Known rows, with every way that one mark hangs from another:
{z903 z433 z648}: [-.19, .02, -.15, -.22, .00, .07, .06, .25, -.08, -.01, .38, -.14, .24, .19, -.13, .04, .42, -.20, -.16, .04, .22, .04, -.16, .11, -.03, .00, -.04, -.18, .17, -.27, .12, -.02, .10, -.11, -.40, -.24, .01]
{z903 {z433 z501} {z648 z886}}: [-.19, .04, -.18, -.41, .17, .11, .03, .30, -.10, .11, .15, -.22, .17, .10, -.25, .28, .24, -.22, -.22, .18, .08, .07, -.04, .15, .02, -.14, -.23, -.25, .00, -.38, .27, .09, .19, -.01, -.47, -.17, -.19]
{z128 {z648 z501 {z903 z433}}}: [-.05, .02, -.19, -.06, .08, .16, .14, .23, .14, .05, .07, .29, .38, .14, -.08, .21, .16, -.41, -.29, .18, .13, -.01, .04, .29, .08, -.01, .02, -.55, -.01, -.39, .19, .00, -.14, -.11, -.46, -.35, -.29]
{z676 {z128 {z648 z501 z886}}}: [.16, -.04, -.17, -.18, .09, -.09, .20, .24, .03, .06, -.13, .29, -.01, -.10, -.27, .14, -.14, -.39, -.19, .19, .09, .12, .17, .13, .00, -.21, -.02, -.21, -.24, -.35, .20, .00, -.10, -.25, -.41, -.04, -.28]
{z648 z501 z886}: [.11, .03, -.11, -.27, .06, .03, -.03, .28, .14, .21, -.25, .11, -.07, .01, -.21, .29, -.09, -.24, -.11, .08, -.14, .12, .01, .12, .21, -.21, -.02, -.16, -.09, -.41, .22, .09, -.01, .07, -.32, -.03, -.27]
{z676 {z128 {z648 z886 {z903 z433}}}}: [.07, -.06, -.29, -.17, .16, -.01, .23, .22, .11, -.09, .09, .30, .03, -.07, -.24, .06, .02, -.24, -.17, .18, .20, .17, .07, .20, .15, -.18, -.04, -.40, -.24, -.23, .26, .08, -.17, -.36, -.57, -.13, -.28]
{z128 z648 z676}: [.01, -.03, -.19, .19, .07, -.01, .07, .23, .06, .02, .22, .24, .25, -.09, -.20, -.23, .19, -.57, -.21, .24, .05, .07, .33, .22, -.09, .05, .08, -.12, -.06, -.14, -.04, .00, .07, .01, -.21, -.23, -.13]
{z886 {z648 z501}}: [.05, .00, -.13, -.12, .03, .10, -.02, .24, -.06, .21, -.05, .11, .18, .14, -.18, .09, .11, -.23, -.23, .12, .00, .00, .10, .19, .06, -.05, .14, -.19, .09, -.34, .05, -.09, .01, -.05, -.18, -.31, -.24]
{z886 {z648 z903}}: [.02, -.06, -.23, -.08, .14, .16, .00, .22, .09, .12, .17, .18, .16, .13, -.10, -.06, .27, -.02, -.16, .11, .07, .05, .10, .25, .24, -.02, .12, -.30, .01, -.21, .11, -.04, .03, -.13, -.32, -.33, -.23]
{z903 {z648 z886}}: [-.02, -.03, -.13, -.32, .14, .01, -.03, .31, .02, .12, .21, -.12, -.04, .02, -.19, .07, .21, -.08, -.02, .07, -.01, .11, .07, .06, .10, -.13, -.13, -.04, -.02, -.36, .16, -.07, .21, .00, -.37, -.05, -.09]
{z128 {z648 z501}}: [.04, -.01, -.08, -.01, .01, .03, .05, .26, .05, .17, .02, .17, .25, .03, -.10, .13, .05, -.47, -.20, .16, .05, -.03, .19, .17, -.04, -.07, .01, -.17, .04, -.40, .08, -.10, -.02, .00, -.28, -.18, -.19]
{z648 {z501 z433} z886}: [.02, .07, -.10, -.33, .06, .08, .05, .36, .18, .20, -.18, .09, .04, .10, -.40, .28, .02, -.24, -.13, .01, -.09, .04, -.06, .15, .21, -.21, .03, -.17, -.05, -.31, .15, .20, -.11, -.02, -.51, -.18, -.22]
{z886 z648}: [.01, -.05, -.17, -.08, .08, .08, -.06, .24, -.05, .13, .18, .02, .08, .08, -.15, -.06, .19, -.11, -.12, .09, .07, .03, .12, .14, .09, -.08, .11, -.07, .12, -.20, .02, -.09, .08, -.05, -.20, -.28, -.15]
{z648 z886}: [.06, -.02, -.16, -.21, .14, .02, -.08, .28, .16, .11, .01, -.01, -.19, -.08, -.19, .11, -.01, -.09, .05, .05, -.05, .17, -.01, .06, .25, -.24, -.05, -.03, -.06, -.22, .17, .07, .08, .03, -.34, -.01, -.17]
{z128 {z648 {z501 {z433 z903}}}}: [-.07, .04, -.11, -.02, .06, .04, .19, .34, .12, .13, .06, .19, .38, .09, -.21, .13, .10, -.52, -.21, .15, .11, -.06, .13, .25, .06, -.04, -.02, -.28, -.05, -.34, .09, .00, -.05, -.08, -.46, -.23, -.21]
{z433 {z903 {z648 z501}}}: [-.07, -.02, -.10, -.06, .02, .00, .09, .31, .07, .15, .10, .15, .26, .09, -.01, .13, .12, -.34, -.13, .18, .04, .07, .03, .26, .21, -.01, -.16, -.26, -.15, -.42, .26, -.07, .20, .05, -.35, -.07, -.17]
{z501 z433 {z648 z886 z903}}: [-.15, .02, -.18, -.23, .25, .20, .14, .44, .14, .14, .26, .00, .15, .09, -.47, -.01, .37, -.10, -.11, .00, .07, -.02, .07, .20, .35, -.09, .01, -.36, -.06, -.12, .02, .15, .00, -.20, -.79, -.17, -.13]

Rows:
[-.03, .04, -.11, -.18, .03, .12, .05, .31, -.05, .20, .02, .10, .28, .20, -.33, .06, .21, -.26, -.24, .06, .05, -.07, .07, .22, .05, -.05, .18, -.17, .14, -.25, .00, .01, -.05, -.14, -.33, -.41, -.18]  {z886 {z648 {z501 z433}}}
[.04, .05, -.16, -.35, .14, .19, .10, .33, .34, .16, -.20, .28, .12, .15, -.34, .27, .12, -.11, -.15, .03, -.08, .06, -.09, .28, .41, -.16, .03, -.46, -.16, -.30, .27, .29, -.16, -.12, -.64, -.24, -.33]  {z648 {z501 z433} z886 z903}
[-.10, .03, .01, -.26, -.05, .04, .09, .33, .00, .23, .14, .01, .28, .21, -.24, .09, .33, -.25, -.19, .02, .04, -.09, .00, .16, -.02, .02, .03, -.11, .11, -.33, .08, -.01, .07, -.07, -.41, -.21, -.05]  {z903 {z648 {z501 z433}}}
[.07, -.03, -.30, .06, .27, .10, .11, .28, .24, -.04, .14, .35, .17, -.10, -.27, -.10, .17, -.46, -.19, .29, -.05, .18, .33, .28, .17, -.03, -.03, -.44, -.27, -.23, .11, .12, .04, -.05, -.42, -.23, -.31]  {z128 {z648 z886 z903} z676}
[-.07, -.02, -.06, -.19, .17, .08, -.06, .33, -.08, .36, .00, -.13, .07, -.09, -.25, .13, .08, -.24, -.20, .20, -.04, .03, .21, .15, .07, -.15, -.18, -.11, -.04, -.30, .14, .06, .27, .13, -.38, .04, -.24]  {z433 {z501 {z648 z886}}}
[.03, .01, -.09, -.36, .10, .02, .00, .32, -.02, .21, .01, .00, .03, .08, -.22, .22, .13, -.23, -.12, .12, -.09, .06, .05, .10, .08, -.12, -.11, -.19, -.06, -.48, .22, -.06, .15, .01, -.36, -.08, -.19]  {z903 {z648 z501 z886}}
[.10, .01, -.27, .01, .22, .10, .14, .26, .23, .04, -.06, .46, .25, -.03, -.29, .04, .07, -.58, -.30, .31, -.12, .14, .31, .31, .15, -.02, .00, -.55, -.29, -.36, .16, .14, -.03, -.04, -.40, -.26, -.37]  {z128 {z648 z501 z886 z903} z676}
[.13, .01, -.17, -.26, .12, .14, .02, .24, .31, .18, -.26, .33, .00, .07, -.16, .30, -.02, -.12, -.13, .10, -.16, .15, -.03, .24, .42, -.14, -.03, -.48, -.22, -.43, .35, .17, -.08, -.01, -.45, -.13, -.38]  {z648 z501 z886 z903}
[.09, .03, -.21, .01, .18, .03, .11, .28, .10, .08, -.07, .30, .20, -.08, -.36, .03, .00, -.68, -.29, .29, -.10, .12, .37, .21, -.01, -.07, .00, -.32, -.18, -.36, .06, .06, .01, .01, -.31, -.23, -.29]  {z128 {z648 z501 z886} z676}
[-.16, -.01, -.16, -.05, .11, .17, .07, .28, .03, .10, .31, .05, .26, .12, -.16, -.03, .39, -.19, -.21, .07, .15, .02, .00, .21, .19, .00, .02, -.43, .05, -.20, .07, .03, .05, -.13, -.56, -.22, -.09]  {z501 {z648 {z903 z433}}}
[.10, -.01, -.17, -.23, .09, -.07, .25, .30, .05, .06, -.08, .26, .06, -.06, -.38, .12, -.07, -.36, -.19, .12, .12, .06, .14, .16, .02, -.20, .00, -.23, -.21, -.26, .17, .07, -.17, -.31, -.53, -.09, -.25]  {z676 {z128 {z648 {z501 z433} z886}}}
[-.09, -.01, -.26, .14, .14, .14, .14, .18, .13, -.01, .19, .32, .45, .01, -.17, -.10, .29, -.55, -.39, .33, .11, .07, .24, .37, -.01, .09, .00, -.49, -.11, -.18, .12, .18, .02, -.05, -.39, -.36, -.28]  {z128 {z648 {z903 {z433 z501}}} z676}
[.05, -.05, -.26, -.19, .16, .01, .21, .20, .08, -.01, -.01, .28, .08, -.08, -.24, .13, .00, -.27, -.22, .24, .18, .14, .11, .24, .11, -.20, -.11, -.42, -.26, -.26, .32, .14, -.10, -.30, -.55, -.11, -.36]  {z676 {z128 {z648 z886 {z903 {z433 z501}}}}}
[.03, .06, -.26, -.03, .23, .14, .21, .33, .26, .02, -.02, .42, .33, .03, -.44, .01, .16, -.58, -.31, .27, -.07, .07, .29, .35, .15, -.02, .03, -.55, -.26, -.27, .08, .22, -.11, -.11, -.55, -.36, -.35]  {z128 {z648 {z501 z433} z886 z903} z676}
[-.02, .02, -.17, -.18, .08, .22, .09, .28, .09, .16, .01, .25, .34, .27, -.26, .07, .27, -.15, -.27, .09, .04, -.06, .05, .31, .22, .01, .18, -.43, .03, -.25, .11, .06, -.11, -.19, -.42, -.46, -.28]  {z886 {z648 {z501 z433} z903}}
[-.01, .06, -.25, .01, .23, .06, .22, .37, .17, .03, -.02, .32, .33, -.02, -.46, .03, .04, -.76, -.28, .30, -.05, .09, .30, .30, .11, -.07, -.04, -.42, -.27, -.30, .06, .18, -.02, -.05, -.49, -.27, -.31]  {z128 {z648 {z501 {z433 z903}} z886} z676}
[-.16, .01, -.17, -.22, .13, .06, .14, .43, .14, .06, .25, -.01, .20, .10, -.29, .02, .28, -.20, -.04, .06, .09, .04, -.05, .22, .31, -.10, -.12, -.16, -.10, -.18, .14, .10, .09, -.12, -.61, -.13, -.10]  {z501 {z433 {z903 {z648 z886}}}}
[-.15, .05, -.22, -.37, .16, .09, .05, .32, -.04, -.02, .30, -.19, .09, .13, -.25, .16, .30, -.17, -.12, .06, .12, .12, -.12, .08, .08, -.14, -.11, -.25, .06, -.33, .17, .01, .09, -.11, -.50, -.22, -.07]  {z903 z433 {z648 z886}}
[-.19, .05, -.15, -.20, .14, .13, .02, .28, -.10, .16, .11, -.17, .20, .05, -.26, .22, .16, -.33, -.27, .15, .12, .03, .00, .16, .07, -.17, -.13, -.24, .08, -.25, .14, .13, .13, .01, -.47, -.14, -.18]  {z903 {z433 {z501 {z648 z886}}}}
[-.02, -.01, -.19, -.17, .24, .14, .03, .36, .09, .18, .18, .03, .02, -.02, -.25, .02, .23, -.11, -.10, .11, .00, .10, .15, .15, .32, -.12, -.08, -.37, -.13, -.27, .11, .01, .13, -.08, -.59, -.06, -.17]  {z501 {z648 z886 z903}}
[-.19, .06, -.18, -.14, .26, .11, .15, .50, .09, .12, .26, -.08, .18, .02, -.47, .03, .24, -.31, -.09, .10, .09, .02, .06, .19, .36, -.16, -.13, -.29, -.14, -.16, .02, .10, .12, -.14, -.78, -.09, -.10]  {z501 {z433 z903} {z648 z886}}
[.01, .06, -.24, -.30, .13, .19, .09, .24, .26, .06, -.20, .27, .10, .17, -.18, .38, .04, -.19, -.21, .10, -.04, .17, -.17, .26, .38, -.16, -.02, -.61, -.13, -.39, .36, .24, -.16, -.10, -.57, -.29, -.37]  {z648 z501 z886 {z903 z433}}
[.05, -.02, -.18, .15, .09, .09, .15, .20, .21, .07, .02, .50, .39, .03, -.18, -.07, .17, -.59, -.36, .27, -.03, .06, .32, .35, .03, .10, .08, -.50, -.17, -.29, .10, .08, -.05, -.04, -.32, -.32, -.29]  {z128 {z648 z501 z903} z676}
[.11, -.02, -.21, -.21, .12, .01, .27, .27, .15, .03, -.08, .40, .11, -.03, -.35, .11, -.01, -.28, -.21, .17, .13, .08, .13, .24, .15, -.16, .01, -.41, -.29, -.28, .25, .11, -.22, -.36, -.61, -.14, -.31]  {z676 {z128 {z648 {z501 z433} z886 z903}}}
[-.04, .02, -.15, -.14, -.06, .17, .09, .16, .23, .10, -.08, .33, .28, .23, -.04, .24, .18, -.23, -.27, .08, .05, .06, -.21, .29, .26, .01, .09, -.52, .00, -.34, .29, .17, -.17, -.07, -.45, -.31, -.27]  {z648 z501 {z903 z433}}
[-.04, .01, -.17, -.18, .12, .01, .08, .36, .11, .16, .02, .10, .13, .05, -.13, .21, .05, -.34, -.08, .23, -.01, .15, .03, .22, .31, -.11, -.23, -.32, -.26, -.47, .29, -.04, .21, .04, -.44, -.01, -.24]  {z433 {z903 {z648 z501 z886}}}
[-.04, .04, -.23, .13, .09, .13, .19, .20, .17, -.03, .08, .46, .47, .11, -.20, -.02, .23, -.67, -.44, .28, .06, .07, .20, .37, .03, .11, .09, -.60, -.13, -.30, .11, .14, -.11, -.09, -.40, -.45, -.29]  {z128 {z648 z501 {z903 z433}} z676}
[.13, -.08, -.21, -.14, .12, -.09, .15, .24, .04, -.01, .04, .21, -.07, -.16, -.25, .01, -.07, -.24, -.09, .17, .14, .15, .18, .11, .05, -.23, -.05, -.13, -.22, -.23, .20, -.03, -.06, -.26, -.41, .00, -.22]  {z676 {z128 {z648 z886}}}
[-.12, .04, -.24, -.20, .27, .19, .06, .35, .08, .07, .23, .01, .11, .05, -.27, .09, .28, -.18, -.17, .10, .08, .10, .02, .16, .31, -.12, -.06, -.48, -.07, -.26, .12, .08, .07, -.13, -.67, -.15, -.17]  {z501 {z648 z886 {z903 z433}}}
[.12, -.08, -.16, -.07, .00, -.05, .21, .18, .10, .05, -.05, .46, .15, -.02, -.13, .04, .00, -.30, -.24, .17, .14, .08, .15, .25, .04, -.06, .04, -.37, -.23, -.31, .25, .01, -.16, -.28, -.43, -.09, -.27]  {z676 {z128 {z648 z501 z903}}}
[-.06, -.03, -.21, -.12, .16, .01, .07, .35, .12, .09, .20, .03, .06, -.01, -.09, .10, .11, -.23, .00, .20, .02, .17, .04, .19, .34, -.13, -.26, -.22, -.23, -.34, .27, -.05, .25, .02, -.45, -.01, -.19]  {z433 {z903 {z648 z886}}}
[-.11, -.05, -.14, -.19, .17, .04, .03, .35, .04, .25, .02, -.02, .18, -.05, -.10, .22, .05, -.31, -.13, .32, -.01, .12, .12, .28, .25, -.14, -.40, -.24, -.28, -.42, .37, .06, .38, .15, -.41, .07, -.31]  {z433 z501 {z903 {z648 z886}}}
[-.18, .06, -.09, -.28, -.04, .08, .09, .23, -.10, .08, .17, -.05, .33, .25, -.15, .20, .31, -.33, -.29, .09, .14, -.01, -.13, .16, -.07, .00, -.02, -.29, .16, -.42, .16, -.02, .04, -.10, -.40, -.29, -.07]  {z903 z433 {z648 z501}}
